Each row was made from one small tree. The marks that hang from a mark follow it in brackets, in alphabetical order. Every link used is in the known rows. Write each row's tree.
Known rows
X{S{H{Y}}}: [-1.33 -1.38 -0.68  0.28  0.85  1.04 -1.20  0.73 -0.13  0.64 -0.20 -0.81
 -0.16 -0.38  0.66  1.53 -1.00 -0.23  0.53 -0.18 -0.55  0.27 -0.41 -0.96
  0.51  0.56  0.07]
Z{C}: [ 1.16 -1.67 -0.89  1.52  1.53 -0.42 -1.23  0.66 -0.16 -0.43  0.62 -1.32
 -1.52  0.14  0.74 -1.06 -0.91  1.42  0.20  0.51 -0.73 -0.65  0.74 -0.68
 -0.43  0.03 -0.38]
G{E{Q S{C{T Z} H}}}: [-0.82 -1.60 -3.46  3.92  1.70  1.53 -2.23 -0.22  1.29 -0.45  2.01 -1.48
  0.57 -0.22  0.91 -0.11 -1.76  0.84  0.96  1.69 -0.07  0.31  0.26  1.81
  0.27  1.30  1.04]
K{S{C{T Z} H{Y{M}}}}: [-1.70 -2.32 -3.54  2.47  1.41  3.28 -1.44 -0.27 -0.19 -1.73  2.08 -1.54
  2.18  0.57  1.46  1.02 -0.23  0.63  1.54  0.90 -1.41  0.72 -0.03  0.11
  0.11 -0.25  0.96]
B{E{G S{C{T} H L}}}: [ 1.04 -1.83 -4.52  1.54  2.33  4.50 -1.29  0.39 -0.22 -0.82  0.98 -1.20
 -1.36 -0.58  1.68  1.02 -2.50  1.33  0.59  1.98  1.18 -0.13  1.03  1.43
  1.13  0.47  1.38]
W{G{E{Q S{C}}} N}: [ 1.44 -1.73 -0.88  1.82  0.53  0.43 -1.21 -0.83  0.69  0.59 -0.04 -0.22
 -1.95 -0.20  0.15 -0.43  1.13  1.90  1.17  0.55  1.05 -1.82  0.37 -0.54
 -1.86  0.66  0.81]
Z{C{S{H{Y} K L}}}: [ 0.29 -2.08 -3.85  1.37  2.47  0.61 -1.21  0.62 -1.24 -0.80  0.20 -1.73
 -0.12 -0.57  1.54  0.36 -2.00  1.18  0.71  0.31 -0.66  0.37  0.60  1.30
  0.73  1.12  0.24]
K{S{H{Y} L}}: [-1.36 -2.20 -2.54 -0.21  1.64  0.53 -0.76  0.20 -0.74  0.00 -1.34 -1.24
 -1.15  0.19  1.37  2.18 -0.81  0.65  1.09  0.08  0.10  0.13  0.06 -0.94
  0.28  0.30  0.31]
G{E{Q S{C K L}}}: [-0.01 -1.92 -3.45  2.82  1.21  0.73 -1.71  0.13 -0.54 -0.34 -0.44 -1.25
 -1.21 -0.09  1.22  1.07 -1.65  0.54  0.96  2.08  0.03  0.15  1.12  0.92
  0.41  1.88  1.05]
G{E{S{L}}}: [-0.72 -1.50 -1.56  1.24  0.36  1.12 -1.11  1.32 -0.13  0.17 -0.78 -0.73
 -1.77  0.53  0.55  1.02 -1.70  0.36  0.54  1.06  0.44 -0.09  0.58 -0.76
  0.69  0.90 -0.36]
X{S{C H K}}: [-0.26 -2.23 -1.97  1.32  1.76  2.68 -1.55  0.48 -1.26 -0.08  0.13 -1.71
  1.16 -0.53  1.02  1.02 -1.09  0.68  0.16  0.85 -1.00  0.56  0.57  1.48
  0.72  1.40  0.82]
Z{C{S{H{Y{M}} K L} T}}: [-0.53 -2.22 -4.43  1.94  2.14  3.89 -1.57  0.70 -1.02 -1.58  1.57 -1.85
  0.71 -1.28  1.34  0.01 -1.40  0.61  1.01  0.77 -1.43  0.83  0.68  2.13
  0.78  0.46  0.57]
X{S{C{Z} L}}: [-0.62 -1.99 -2.91  1.70  1.16  4.08 -1.06  1.05 -0.36  0.18  1.02 -0.84
  1.41  0.92  0.10  1.37 -1.46  1.53  0.60  1.03 -0.14  0.51 -0.47 -0.06
  0.65  1.00 -1.07]
B{E}: [-0.99 -1.22 -0.51  1.27  0.67  0.65 -0.72  1.03 -0.30 -0.21 -0.50 -0.66
 -0.91  0.58  0.77  0.18  0.70  0.99  0.11  1.35 -0.04 -0.32  1.24  0.29
  0.34 -0.64 -0.40]
Q{E{G S{C K}}}: [ 2.50 -1.41 -1.63  1.32  1.43  1.81 -1.51  0.96 -1.40  0.67  1.01 -0.64
 -0.81  1.11  1.90  0.18 -1.99  1.25  0.50  1.62 -0.29  0.75  0.73 -0.28
  0.85  1.35  1.38]
Y{M{B{E{G Q S{H}}}}}: [ 0.91 -1.82 -2.56  0.95  1.34  3.88 -1.51 -0.09  0.21 -2.80  1.29 -0.68
 -2.57  0.79  0.98  0.45 -2.02  0.04  1.17  2.03 -0.93 -0.27  0.60  0.63
 -0.04 -0.76  1.41]
W{N}: [-0.50 -1.57  0.65  0.75  0.51  0.70 -0.85  0.35  0.15  0.23 -0.77 -0.52
 -1.74 -0.20 -0.54 -0.33  1.52  1.11  0.27  0.26  0.19 -0.69  0.47 -0.53
 -0.97 -0.74 -0.48]
H{Y{M{B}}}: [-0.68 -1.56 -0.40  1.19  0.12  2.66 -1.00  0.63 -0.24 -1.45 -0.15 -0.48
 -1.39  0.99  0.70  0.81  0.60 -0.88  0.99  0.52 -1.50  0.20  0.06 -1.12
 -0.15 -1.04  0.26]
E{Q S{C{T} K L}}: [ 0.13 -2.16 -4.24  1.83  2.31  3.26 -1.90  0.20 -0.53 -0.60  0.75 -1.56
 -0.63 -0.63  0.92 -0.02 -1.90  1.08  0.92  1.95 -0.27  0.74  0.81  1.41
  0.23  1.09  1.38]
Y{M{B{E{G Q S{H K}}}}}: [ 0.79 -1.94 -2.83  0.98  1.54  4.53 -1.67 -0.10 -0.59 -3.15  1.05 -0.97
 -1.99  0.80  1.12  0.33 -1.90  0.03  1.17  2.19 -1.35  0.16  1.12  1.64
  0.25 -0.48  1.85]
H{Y{M{B{E{S}}}}}: [-1.17 -1.43 -1.61  1.05  0.07  3.21 -0.73  1.23 -0.31 -2.41  0.59 -0.14
 -0.88  1.23  1.25  1.19 -0.62 -0.66  1.16  1.39 -1.33 -0.08  0.41 -2.18
  0.36 -0.91  0.50]
Y{M{B{E{Q S{L}}}}}: [-0.58 -2.09 -3.03  1.00  0.95  4.54 -0.91  0.80 -0.05 -2.64  0.68 -0.53
 -1.76  1.01  0.56  0.89 -1.15  0.37  1.11  2.29 -1.00 -0.05  0.62 -0.18
  0.04 -0.70  0.26]
H{Y{M}}: [-1.11 -1.37 -0.14  0.52 -0.31  1.25 -1.17  0.46 -0.37 -0.88 -0.53 -0.57
 -1.71  0.36  0.82  1.19  1.49 -1.01  1.15  0.58 -1.26  0.27  0.20 -0.87
 -0.14 -0.90  0.13]
H{Y{M{B{E}}}}: [-1.17 -1.43 -1.07  1.69  0.05  2.91 -0.65  0.94 -0.26 -1.87  0.07 -0.26
 -0.81  1.08  1.18  1.10  0.93 -0.64  0.97  1.12 -1.23 -0.07  0.59 -0.95
  0.24 -1.13  0.29]
T{K{S{C{Z} H}}}: [ 1.37 -2.11 -2.23  1.88  1.89  0.16 -1.55  0.27 -0.64 -0.26  0.76 -1.50
  1.60  2.09  1.75  1.52 -1.05  1.93  0.41  0.36 -0.85  0.58  0.17 -0.08
  0.12  0.30  0.61]
H{Y}: [-0.80 -1.09  0.06  0.76  0.42 -0.72 -1.02  0.57 -0.20  0.51 -1.00 -0.56
 -1.53  0.33  0.83  0.68  0.65 -0.26  0.68  0.08 -0.39  0.10  0.16 -1.20
  0.00 -0.36 -0.02]

Write each row's tree
[ 0.64 -1.97 -2.68  1.27  1.46  2.84 -0.98  1.53 -1.60  0.79  0.09 -0.98
  0.22  0.63  1.70  1.15 -0.91  1.71  0.37  1.80 -0.22  1.10  0.61 -0.17
  1.09  1.78  0.58]
Q{E{S{C K L}}}
[-0.93 -2.04 -2.49  2.60  1.60  2.16 -1.15  0.59 -0.32 -0.57  2.20 -1.25
  2.46  1.47  0.74 -0.53 -1.10  1.98  0.81  0.99 -0.84  0.46  0.27 -0.34
 -0.14 -0.18 -0.03]
K{S{C{T Z}}}
[-1.67 -2.40 -3.97  1.62  1.44  6.46 -1.60  0.41 -1.14 -0.68  0.51 -1.67
  1.25 -1.55  1.19  2.34 -0.47 -0.34  1.06  1.05 -1.06  1.32  0.38  1.77
  1.21  1.15  1.16]
X{S{C{T} H{Y{M}} K L}}
[ 0.33 -1.22 -1.90  0.96  0.29  3.51 -0.99  0.85 -0.30 -2.32  0.95  0.05
 -2.01  1.43  1.35  0.84 -1.62 -0.80  1.34  1.33 -0.87 -0.19  0.45 -1.93
  0.37 -0.97  1.01]
H{Y{M{B{E{G S}}}}}
[-0.75 -2.18 -2.56  0.46  2.08  2.29 -1.16  0.94 -1.56 -0.25 -0.82 -1.77
  0.03 -0.23  0.62  0.73 -1.25  1.08  0.31  0.65 -0.40  1.04  0.55  3.26
  1.02  0.69 -0.06]
C{S{H K L}}
[ 1.58 -1.28 -0.83 -0.50  1.22  1.75 -1.77  0.67 -1.41 -0.61  0.25 -0.83
 -2.50  1.20  0.74 -0.45 -2.97  0.50  0.68  0.95 -0.37  0.28  0.85 -0.16
  0.44  0.16  1.15]
E{G S{K}}
[-0.07 -2.32 -4.02  1.20  1.81  2.12 -1.35  0.47 -1.37 -1.85  0.58 -1.75
 -0.30 -0.67  1.47  0.75 -1.37  0.51  1.10  0.76 -1.45  0.54  0.65  1.53
  0.63  0.67  0.32]
Z{C{S{H{Y{M}} K L}}}
[-1.49 -2.15 -3.85  1.83  2.01  5.00 -1.49  0.61 -1.01  0.46  0.11 -1.61
  1.44 -1.51  1.26  1.90 -1.07  0.18  0.64  0.61 -0.24  1.14  0.30  1.46
  1.25  1.62  1.13]
X{S{C{T} H{Y} K L}}
[ 0.17 -2.35 -1.91  1.68  2.01  1.64 -1.70 -0.22 -1.38 -0.58 -0.82 -2.15
 -0.08 -0.47  1.47  0.75  0.45  0.83  0.11  1.06 -0.70  0.53  1.11  3.02
  0.42  0.92  1.37]
S{C H K}
[ 1.16 -2.37 -4.22  2.80  1.96  5.80 -1.56  0.19 -0.19 -0.79  0.14 -1.59
 -0.06 -0.48  1.96  2.79  0.31 -0.14  0.66  0.67 -0.56  1.02  0.05  1.60
  0.65  0.18  1.65]
S{C{T{K}} H{Y{M{B}}} L}
[ 0.63 -1.76 -2.65  1.48  2.24  2.87 -1.43  1.44 -0.20  0.93  0.57 -1.51
  0.93 -0.28  0.86  0.90 -1.45  1.27 -0.15  0.11 -0.07  1.33  0.00  2.49
  0.94  0.02 -0.08]
C{S{H L} T{K}}
[ 1.43 -1.90 -4.28  2.14  2.06  2.39 -1.63  0.93 -0.20 -0.77  1.77 -1.57
  0.39 -0.64  1.72  0.95 -1.59  0.70  0.78  0.24 -1.23  0.78  0.18  0.98
  0.53  0.02  0.31]
Z{C{S{H{Y{M}} L} T{K}}}
[ 0.79 -1.43 -0.12  0.75  0.21  0.48 -1.18 -0.54  0.75  0.71 -0.42 -0.03
 -2.54  0.02 -0.36 -0.81  1.25  1.74  1.09  0.25  1.06 -1.70  0.32 -0.85
 -1.78  0.20  0.38]
W{G{E{Q S}} N}
[ 1.50 -2.22 -3.35  1.53  2.77  1.65 -1.50  0.74 -0.34 -0.06  1.06 -1.88
  0.06 -0.05  1.56  0.19 -1.91  2.18  0.26  0.15 -0.50  0.14  0.71 -0.19
  0.14  0.36  0.47]
Z{C{T{K{S{H L}}}}}
[-1.84 -2.61 -4.88  1.96  1.66  4.82 -1.22 -0.19 -0.41 -1.53  1.26 -1.56
  1.58  0.30  1.38  2.05 -0.41  0.93  1.70  1.00 -0.72  0.91 -0.16  0.55
  0.44  0.09  0.65]
K{S{C{T Z} H{Y{M}} L}}
[ 1.18 -1.35 -2.52 -0.18  1.66  2.64 -1.39  0.78 -1.30  1.00 -0.52 -0.73
 -1.92  0.36  1.91  1.81 -1.83  0.65  0.99  0.82  0.41  1.22  0.30  0.05
  1.45  1.50  1.42]
Q{E{G S{H{Y} K L}}}
[ 0.45 -1.73 -2.33  1.78  1.51  2.05 -1.33  0.98 -0.13  0.40  1.64 -1.07
  1.24  1.01  1.42  0.78 -0.90  2.02  0.38  1.48 -0.36  0.99 -0.30 -0.04
  0.79  1.33  0.29]
Q{E{S{C{Z} H}}}
[ 2.05 -1.39 -2.01  2.80  2.09  0.21 -1.51  1.56 -0.08  0.22  2.64 -1.25
  1.25  0.43  1.24 -1.56 -2.38  1.75 -0.08  0.16 -1.18  0.26  0.52  0.01
  0.07 -0.12 -0.29]
Z{C{S T{K}}}
[ 0.04 -1.61 -2.67  1.46  1.47  3.18 -1.74 -0.75 -0.61 -2.19 -0.25 -1.05
 -1.94  0.11  1.66  1.17  0.09 -0.66  1.38  1.35 -1.14  0.47  1.18  2.33
  0.41 -0.24  2.26]
S{H{Y{M{B{E{G Q}}}}} K}
[ 1.11 -1.97 -3.64  1.72  2.55  0.84 -1.42  0.53 -0.19  0.04  0.89 -1.61
  0.15 -0.15  2.06  0.76 -1.65  1.53  0.64 -0.21 -0.45  0.27  0.56 -1.08
  0.20  0.43  0.77]
Z{C{T{K{S{H{Y} L}}}}}
[ 1.16 -1.72 -2.52  2.01  2.29 -0.36 -1.55  0.38 -0.05 -0.01  1.42 -1.52
  0.58  0.08  2.08  0.03 -1.60  1.28  0.55 -0.25 -1.02  0.07  0.60 -1.44
 -0.03  0.17  1.03]
Z{C{T{K{S{H{Y}}}}}}
[ 0.81 -1.59 -0.98  1.34  0.59  4.51 -0.94  0.74 -0.40 -2.19  0.62 -0.38
 -1.90  1.41  0.71  0.19 -0.54  0.02  0.69  1.65 -0.99 -0.31  0.93  0.44
  0.09 -1.34  0.43]
Y{M{B{E{G}}}}
[ 1.75 -1.34 -2.81  2.13  2.07  3.88 -1.79  0.63  0.13  0.75  2.70 -0.95
  0.54  0.77  1.42 -0.12 -2.19  1.90  0.62  1.31  0.18  1.04 -0.25  0.81
  0.93  1.11  1.10]
Q{E{G S{C{T Z} H}}}
[-0.07 -2.05 -2.25  2.25  1.79  2.08 -1.57 -0.27  0.07 -0.63  0.63 -1.78
  0.78  0.44  0.75  0.65  0.21  1.54  0.37  0.98 -0.33  0.52 -0.03  2.31
  0.21  0.44  0.20]
S{C{Z} H}
[ 3.56 -1.65 -3.38  1.44  2.40  3.63 -1.70  0.95 -0.32  1.81  1.15 -0.97
 -0.69  0.17  2.33  1.59 -2.22  1.65  0.26  1.07  0.74  1.15  0.06  0.52
  1.23  1.40  1.54]
Q{E{G S{C{T{K}} H L}}}
[ 1.98 -1.18 -1.45 -0.11  1.17  2.35 -1.01  1.43 -0.59  1.47  0.23 -0.24
 -2.51  1.05  1.07  0.85 -2.23  1.38  0.61  1.09  0.69  0.56 -0.05 -1.18
  0.78  0.85  0.11]
Q{E{G S{L}}}
[-0.87 -1.90 -3.10  1.28  1.47  0.81 -1.89  0.09 -0.26 -0.20 -1.02 -1.47
 -1.96 -0.47  0.84  1.22 -1.61  0.36  0.93  1.49  0.12  0.39  1.01  1.86
  0.65  1.64  1.01]
G{E{Q S{H K L}}}
[ 1.77 -1.07 -0.57  0.17  1.15  1.73 -1.43  1.35 -1.34  0.93  0.62 -0.45
 -1.31  1.40  1.33 -0.08 -2.00  1.18  0.49  1.14 -0.34  0.89  0.62 -0.57
  0.86  0.84  0.95]
Q{E{G S{K}}}
[-0.89 -1.48 -2.05  1.41  1.50  2.34 -0.65  1.12 -0.08 -1.56  0.21 -0.55
 -0.41  0.90  1.35  0.74 -1.64  0.41  0.41  1.03 -0.17 -0.26  0.47 -1.22
  0.71 -0.12  0.80]
M{B{E{S{H{Y}}}}}
[ 1.13 -2.26 -3.80  1.43  1.95  2.24 -1.57  0.46 -0.46 -1.02  1.24 -1.58
 -0.07 -0.20  1.98  1.28 -1.03  1.03  1.07  0.22 -1.26  0.37  0.58 -0.79
  0.15 -0.04  0.84]
Z{C{T{K{S{H{Y{M}} L}}}}}
[ 1.04 -1.89 -2.43  1.99  1.62 -0.62 -1.48  0.11 -0.54 -0.12  0.61 -1.27
  1.59  1.99  2.26  2.24 -0.65  1.15  0.75  0.05 -0.86  0.69 -0.03 -0.98
  0.19  0.31  0.89]
T{K{S{C{Z} H{Y}}}}
[ 2.11 -1.11 -1.23  0.08  1.43 -0.43 -1.95 -0.14  0.34 -0.07  0.82 -0.50
 -3.87  0.63  0.53 -0.66 -3.16  0.36  1.15  1.02  0.04 -0.27  0.12 -0.75
 -0.52  0.00  1.00]
E{G Q S}
[-0.95 -2.49 -2.20 -0.32  1.87  1.33 -0.77  0.42 -0.83 -0.15 -1.19 -1.57
 -1.07  0.36  0.88  1.63 -1.11  1.44  0.64  0.42  0.04  0.11  0.27 -0.03
  0.14  0.22  0.06]
K{S{H L}}
[ 2.03 -1.68 -2.41  2.53  2.65  0.46 -1.70  1.08  0.03  0.02  2.29 -1.77
  1.16 -0.34  1.41 -1.00 -2.41  1.80 -0.13  0.07 -1.01  0.37  0.46  1.26
  0.26  0.20  0.20]
Z{C{S{H} T{K}}}
